Known rows, with every step that occurs
movir gomuso midod fazu: [  6.3 -14.3  21.4 -42.8  22.3  -6.2  22.6 -17.3   8.9   8.4  -4.7  20.1
  52.4  29.0  20.5  27.8  37.4  11.5  43.9]
midod kepu kuri fazu movir gomuso: [ -8.0   7.6  -8.2 -11.6   8.5   6.1 -15.6  16.0  -0.3  10.4  -8.5  14.0
  17.7  39.1  -8.5  -3.2   6.7 -16.3  40.6]
kuri gomuso midod fazu movir: [ 24.6  -0.4  -5.1 -27.9  10.8  -8.4   9.0  -1.6  -1.7  10.8  24.2  25.5
  57.0   6.4 -16.4  -0.8  31.5  23.9  29.6]
movir gomuso kuri fazu midod: [-13.1 -32.9  -6.4   0.5  16.9  18.1  -3.0  15.5  -8.8 -11.7 -17.2  18.7
  35.3  16.0 -15.3  28.7  21.7  -5.5  53.8]
gomuso midod: [  0.2 -15.9  16.2 -26.8  17.5  10.6  27.6   0.9   3.6  21.7   6.9  13.2
  48.2  23.8 -12.9   0.3  33.1  14.3  54.1]
midod fazu movir: [ 18.6   1.5   8.6 -32.4  12.4   5.0  -5.7 -22.2   1.5   7.4  19.1  23.0
  44.8  35.1  -8.1  -5.8  19.3   2.7  15.2]
movir gomuso: [  0.1  -6.8   2.7 -19.8  16.3  10.8  13.6  -9.8  -3.8   1.5  -4.4  19.3
  23.3  44.8   6.4   3.1  28.7  -2.2  39.0]
kuri fazu midod gomuso: [  2.0 -11.7  -9.6  11.4  27.9  17.2 -11.4  10.5 -12.9  -2.4   6.9  24.6
  34.9  36.1  -2.9  -0.9   3.6 -15.7  53.8]
kuri gomuso midod fazu movir kepu: [ 11.4  -2.6  -4.8 -24.6   7.1 -18.0  -3.3   0.6  -5.4  16.8  21.8  15.0
  37.9  21.0 -18.5   0.8  33.8  36.2  26.1]
movir kepu kuri fazu midod gomuso: [-18.2  -8.7 -14.5  13.3  23.2  -1.9 -18.9  35.0 -19.8  15.0   0.1   8.4
   9.4  48.5 -20.1  10.7  14.4   5.9  48.0]
fazu kuri gomuso: [ 10.5  -9.6  -5.8   0.4   9.6  -9.8  14.1  -6.4  -1.6  -9.6   7.3  23.7
   8.5  10.5 -32.4  -7.9  19.3  14.2  50.3]
movir gomuso midod: [ -2.6 -14.4  12.3 -24.6  16.1   7.9  27.6  -1.1   2.6  11.7  -6.1  15.6
  44.0  29.0   7.7  14.7  35.4  13.4  52.8]
kepu kuri fazu midod: [ -1.8 -18.2  -0.5  -3.1  16.1  13.6  -1.4  30.8 -12.2  -0.1  -4.1  14.2
  29.0  15.2 -30.3  13.8  25.7  -5.4  51.7]
fazu kuri: [  2.5 -15.9  16.4  -7.7   9.5   2.2  14.3 -19.7   7.0  -4.0   2.2  17.8
  17.7  23.4 -23.0   0.0  13.9   7.0  49.1]
kuri fazu midod kepu: [ -8.4  -3.4  -1.6   5.9  22.5  24.4 -12.8   7.3   2.5  -7.7   4.8  23.6
  36.0  30.3 -14.3 -16.6   2.6 -34.9  56.0]
kepu kuri gomuso midod fazu: [ 12.5  -6.4   1.0 -38.3  23.1 -25.0  25.7  21.8  -0.8  22.7   7.3  23.5
  41.6   9.5 -24.8  17.5  48.2  29.8  42.7]
fazu midod kepu kuri: [-20.7  17.6 -10.1   3.0  23.7  17.9  -0.5  27.7   5.8  15.6  10.7  25.8
  34.9  44.2 -38.0 -12.9  11.6 -17.0  38.4]
midod kepu: [ -8.4   8.7   3.7 -16.5  23.5  12.9   4.3  -6.2   9.2  16.6   9.5  22.4
  27.3  52.6 -15.4 -31.9  10.7 -20.1  41.6]
gomuso midod fazu movir kepu kuri: [ -2.6  -4.4  11.7 -34.7   6.4 -15.4   0.1  10.9   1.4  34.9  12.0   3.7
  40.3  32.1 -25.4  17.9  36.4  40.0  23.4]
kepu kuri: [ -3.0  -6.2   4.5 -24.0  17.7   4.5  16.7  15.5  -4.1  22.8   2.0  14.1
  20.6  38.7 -30.1  -0.9  34.3   9.8  37.1]
gomuso kuri fazu movir: [  2.3 -29.8   0.6 -16.9   3.9  12.8  -9.0   6.1  -5.5  11.0  -2.2  10.1
  32.8  14.7 -34.3   1.1  17.2   5.6  40.0]
kepu kuri fazu movir gomuso midod: [  0.7 -17.3   6.0 -21.6   2.5   2.7   8.9  24.5  -7.2  15.4 -10.0   4.3
  39.4  10.2  -7.3  27.2  30.0  18.9  51.4]
gomuso kuri fazu: [ -2.3 -41.3   8.2 -23.7  16.5   5.3   4.9   8.4  -4.6  10.2 -12.3   8.9
  24.4  17.5 -29.3   5.4  25.8   1.9  54.7]

Rows
[  2.2  -7.1  -8.6 -21.5  16.5 -10.7  31.3  36.5  -6.7  26.3   7.3  16.4
  32.7   9.5 -36.3   4.4  45.3  31.4  53.0]
kepu kuri gomuso midod
[-15.3 -20.0  -1.1   1.5  11.3   6.8 -12.9  32.0 -16.0   6.8  -5.2   3.8
   9.2  28.9 -33.2  14.7  27.8   7.1  47.8]
movir kepu kuri fazu midod
[ -3.7   6.2 -14.3  12.9  30.0  20.6  -1.0   6.1  -9.6   7.0  18.7  29.6
  41.9  51.2 -10.7  -7.2   7.4  -8.7  39.1]
fazu midod gomuso
[ -7.8  -5.4   5.7 -20.0  22.0   0.7  -2.2  19.2   2.9  17.5  -8.4  13.3
  14.2  37.5 -22.6 -14.2  16.1 -19.5  55.3]
midod kepu kuri fazu
[ 10.8 -13.8  -2.0 -14.0   3.3  15.7  -8.5  -6.9 -11.0  -7.1  -6.0  12.9
  24.4  26.5   6.6   4.2  15.6  -5.0  39.0]
kuri fazu movir gomuso
[ -3.1   9.3 -26.3  -6.1   1.4  -8.8  -8.3  31.0 -18.3  23.9  17.5  10.1
   0.8  34.0 -47.1 -12.8  30.9  32.2  21.2]
fazu movir kepu kuri gomuso
[ -5.8  -1.8   5.8 -18.9   9.3   4.7  -1.0  27.4   6.0  29.1   2.1   7.0
  45.6  18.7 -28.4  -6.6  13.1  -0.1  54.8]
gomuso midod kepu kuri fazu movir
[-10.7   3.5  -5.0 -12.8   0.1   2.2  -7.5  18.1 -10.1  30.1  12.7   1.9
   9.9  47.5 -39.3  -6.5  26.9  26.7  19.9]
fazu movir kepu kuri
[  3.5 -23.7   9.3 -25.3  16.5   0.9   6.3  19.4  -9.1  14.4  -9.7   7.7
  14.1  23.9 -22.9   4.5  30.1   2.9  53.8]
kepu kuri fazu
[-11.8   2.0  12.8 -20.6  23.5   9.6  19.6   1.0  15.1  25.7   8.2  18.8
  48.9  36.8 -13.5 -18.6  18.5  -6.7  55.8]
gomuso midod kepu
[-22.3   8.0   4.9 -21.9  22.2  -0.3  23.5  21.4  13.4  29.8  -8.1  16.5
  38.7  42.0  -7.6   6.8  26.6   2.0  53.3]
movir gomuso midod kepu kuri
[  4.9 -21.0  29.4 -28.3  13.8 -18.5  23.6 -29.3  19.1  -6.5 -10.3  19.4
  43.2  13.7  11.5  38.6  25.8  18.7  53.3]
movir gomuso midod fazu kuri
[-10.1  -7.8  -8.6 -17.4  12.6 -20.5  20.3  39.6 -10.8  31.9   5.6   6.6
  13.4  22.8 -39.5   5.2  47.5  42.4  49.6]
movir kepu kuri gomuso midod
[  2.7 -10.7   0.2 -32.3  10.9  -1.2  -3.1 -14.1   3.7   8.2  -1.2  23.6
  45.2  34.4  -7.5  21.4  23.6  11.1  15.0]
midod fazu movir gomuso kuri
[ 19.8 -11.2   4.1 -36.4  23.7 -15.6  22.2  -1.0   0.9  10.3  12.3  27.0
  48.1  11.1  -8.0   6.3  41.0  18.9  45.0]
kuri gomuso midod fazu
[-16.6  -8.0 -18.1  11.5  29.8  16.1   1.1  17.3  -5.5  15.9  11.0  27.2
  45.9  44.2 -31.7   3.3   8.7   1.5  39.4]
fazu midod gomuso kuri
[ 10.0 -10.3  -5.9 -18.8  16.8  -0.5  27.8  13.8  -5.3  14.5  12.3  20.9
  39.0   9.0 -22.1  -6.4  38.4  21.3  54.1]
kuri gomuso midod
[-14.2  12.9   0.5 -20.1  22.8   3.6   7.1  15.4   7.8  27.8   4.0  20.0
  21.6  50.5 -30.0 -20.4  18.2 -10.5  40.4]
midod kepu kuri
[-15.9  -9.7   9.5 -23.0  20.3  -4.5  12.6  25.0   8.3  18.8 -20.1  10.3
  31.3  28.6  -1.3  14.6  23.6  -6.6  68.3]
movir gomuso midod kepu kuri fazu
[ -7.0  -9.9  -8.9 -13.8   4.7  13.6   2.6   1.0  -2.2  12.5  -1.4  16.8
  36.1  33.0 -21.1   8.7  20.3  11.2  25.1]
fazu movir gomuso kuri
[  5.9   0.5 -17.7 -16.7  18.2  -7.1  17.4  28.5 -13.9  16.4   8.4  21.2
  11.9  25.0 -39.0  -8.3  38.6  16.2  39.0]
kepu kuri gomuso
[ -7.4  17.8 -20.7 -12.1  23.7  -7.2   7.8  28.3  -1.6  21.3  10.9  26.4
  11.9  37.5 -38.0 -27.4  22.1  -5.2  40.7]
midod kepu kuri gomuso
[ 18.1   2.7  -7.6 -31.4  10.6 -18.5  12.6  21.9  -3.7  23.5  18.9  21.6
  49.9   5.4 -31.4  10.1  38.5  33.4  29.5]
kepu kuri gomuso midod fazu movir
[ -6.8 -37.9   3.1 -22.4  16.2   3.6   6.3   6.5  -4.8   0.7 -24.0  11.1
  19.9  23.6  -6.9  20.8  26.9   0.2  54.6]
movir gomuso kuri fazu
[ -7.7 -35.3  -1.2  -1.6  17.3  19.0  -3.2  18.0  -8.0  -1.9  -6.0  17.3
  38.4  10.9 -36.3  14.5  21.1  -5.2  54.8]
gomuso kuri fazu midod
